Each row comes from the steps of one path. Every step used is in the known rows, and no mark comes twice. Write the path behind each row, first mark first.
Known rows:
difo lopu gafe rufo: [-29  34  14   4   3   8  -2 -27  48  21   6 -18  17  13 -15  23   0   5
  25  -6 -33 -12 -32]
dafu difo rufo: [-12   8 -35   8  15  31 -17   5   9  16 -13 -44 -13 -16  12   3  12 -28
  24  -6  -5 -18 -44]
lopu difo rufo vonap: [-25 -13 -33 -18   5  10 -25 -16  20  32   8 -28  18  15  12  21  25  31
  34  -9 -20 -34 -51]
gafe rufo: [ -9  33  25  -5  10  -7  -5  -1  40  -7   7 -37  23  -1 -10  11   5  31
  19  13 -41 -14 -56]
nomil dafu: [ -8  26  -2  11 -18 -12 -21  23  37 -11  16 -22   3 -18 -13  -2 -27   4
  22 -21 -17 -18 -26]
lopu difo: [-18  -3 -24   1   6 -13 -25  -8  32  20  15 -39   0   7 -12  28  23  33
  32   0 -24 -34 -42]
dafu difo: [-15  17 -29  17   7  10 -25   3  24  -5  -2 -42 -28  -8  -2  14  -4 -15
  26  -1 -25 -16 -37]
difo rufo vonap: [-21   9 -10 -29   2  25 -21  -4  25  15   0 -25  27  14  20   3  -7   5
  20  -7 -21  -4 -45]
nomil dafu difo rufo vonap: [-13  13 -34  14 -15  19 -24  15  17  -6   2 -18 -10 -21  12  -5 -23 -16
  30 -32 -12 -26 -38]
rufo gafe lopu difo: [ -6  38   6   0   2 -28 -23 -22  58 -20  19 -25  22  39  -2  11  -1  17
  19   1  -5 -53 -60]
lopu difo rufo gafe: [-14   3 -27  -6  11   3 -28 -20  20  29  13 -29  30  10   9  15  30  31
  27  -8  -9 -45 -60]
gafe rufo lopu difo dafu: [-12  13   0  -3  -8   1  -6 -28  42 -12  -1 -21  16  -4  -5  28  25  52
  15   2 -31 -49 -49]
lopu rufo gafe: [-26  66  20  -2  15  11 -33 -11  47  -7  21 -19   6   1   2  14 -26  22
  16   7   0 -18 -87]
lopu gafe difo rufo vonap: [-29  20  -7 -29   2  48 -42  -9  68  14   4  -1  -9  -1  25  14   3 -22
   8  -7 -43   0 -57]
nomil difo rufo vonap: [-16  20 -28 -19   1  29 -20  19  41  35 -13 -11  15 -13  29  10 -17  -1
  23 -20   1  -5 -29]
nomil dafu difo lopu: [-14  21 -25  35 -21  -1  -6  11  23  -2   6 -27 -18 -22  -7   4 -25 -18
  38 -33  -5 -28 -10]
rufo vonap: [-26  19  -1 -20 -10  -1 -33 -10  44 -14  13 -21   7  31   6  18 -31  24
  23  -3 -51  -1 -37]
difo dafu: [ -6  23  -4 -13  -8  -3 -18  -2  46  21   2  -9  12   4  -7   5   0  10
  22 -13  -9  -5  -3]
nomil difo lopu rufo: [-26  47  -9   7   1  16   3  14  53  45  -7 -19  -6 -26   6  26 -22  -6
  33 -18  30  -9 -18]
lopu rufo gafe difo dafu: [-20  68  21 -13   2  21 -30  -9  70   1  19  -2  -6 -11  19  11 -14  11
  17  -3   7 -17 -66]

Which path is each row?
[-23  22  -9 -13 -21  41 -36 -22  77 -21  -7   2 -23  -9  10  27  -3  -9
  -9  -7 -31 -23 -35]
rufo lopu gafe difo dafu
[-30  34 -18  24   6  21  -2  -8  24  18  -3 -40 -31 -14  -2  22  -8 -20
  38  -7   8 -19 -35]
dafu difo lopu rufo
[-18  -3 -29  -2 -20   6 -22 -27  41  -5  -3 -19  -3   3  -4  33  15  33
  13  -9 -12 -49 -25]
rufo lopu difo dafu
[-12  47  14  -2 -18  -2 -18 -19  66 -11  17 -18  12  16  22  14 -12   7
  19  -9 -26 -23 -25]
rufo gafe difo lopu
[-26  27 -18  24   8  20  -9 -22  32  12  -3 -26 -19  -1  -5  23   2 -17
  31  -9 -30 -22 -36]
dafu difo lopu gafe rufo
[-21  17 -26  25  -3   8  -3  -8  21  12  -4 -44 -22  -1  -3  19  -5 -20
  36 -11 -12 -19 -11]
dafu difo lopu
[ -9  21 -26  29 -13   0 -24  21  25 -15   8 -27 -24 -29  -7   0 -25 -13
  29 -25 -16 -26 -31]
nomil dafu difo
[ -9  15   1  -4   5 -24  -2  -1  57   1   5 -43   1  22 -15  15  20  -2
  27   6   9 -47 -44]
gafe lopu difo
[-13   6  -7 -20   4  -5  -3  -7  48  10   1 -34  15  27   3   9  21  -4
  29  -1  12 -47 -52]
gafe lopu difo rufo vonap
[-20  30  -4 -20  -4  29 -41  -7  81  17   6   9 -20  -8   8  15   6 -19
   9 -10 -34  -1 -30]
lopu gafe difo dafu
[-17  24  10  -7 -20   8   4   3  67  13   3 -35 -12  -8  14  19   5 -16
  26  -7 -17  -8   0]
gafe difo lopu
[-20  24 -28  35 -17   9 -18   3  30   2   7 -13 -23 -20 -10   7 -25 -25
  33 -35 -13 -27 -20]
nomil dafu difo lopu gafe
[-15  13   3   1  -3   1  -7 -24  38 -22   1 -35  11  -4  -7  32  20  51
  13  11 -40 -51 -64]
gafe rufo lopu difo
[-27  22  -5  -9 -16  39 -37 -17  73 -30  -4 -12 -27  -9   8  31  -7 -10
 -11   2 -40 -23 -51]
rufo lopu gafe difo
[-17  14 -39  23 -12  37 -29   5  23 -13  -6 -12 -20 -36   5   1 -15 -28
  13 -30  -7 -37 -49]
nomil dafu difo rufo lopu gafe
[ -2  39   4  -4  -3 -27 -22 -26  62  -9  17 -10  26  39  -1   8   2  19
  22  -8   3 -54 -45]
rufo gafe lopu difo dafu
[ -1  31 -19  23  -9   7 -16  13  28 -17   2 -20  -1 -17   8 -15 -18 -31
  23 -29  14 -45 -47]
nomil dafu difo rufo gafe lopu
[ -7   7  -5 -12  11  -8   4   1  46  17  -2 -44  14  15  -4   6  32 -12
  25   2  24 -49 -49]
gafe lopu difo rufo
[-29  46 -15  27   6  18 -10 -20  27   7   4 -32 -21  -3   4  21 -15 -12
  36  -9   5 -27 -46]
dafu difo lopu rufo gafe
[ -6  29 -22   9  13  21 -16  -6  25  -4  -8 -35   2   4  17  -5   3 -32
  19  -6   7 -36 -59]
dafu difo rufo gafe lopu
[-14   6 -12 -14  -3  36 -10  -5  23  -1 -17 -37  18 -10  12   9   7  -6
   1  -1   0 -25 -45]
difo rufo lopu
[-30  38 -11  -1  -5  18 -11  -7  63  34  -4   5   7   0  10  29 -23   8
  29 -23 -19  -9 -21]
nomil difo lopu gafe rufo vonap
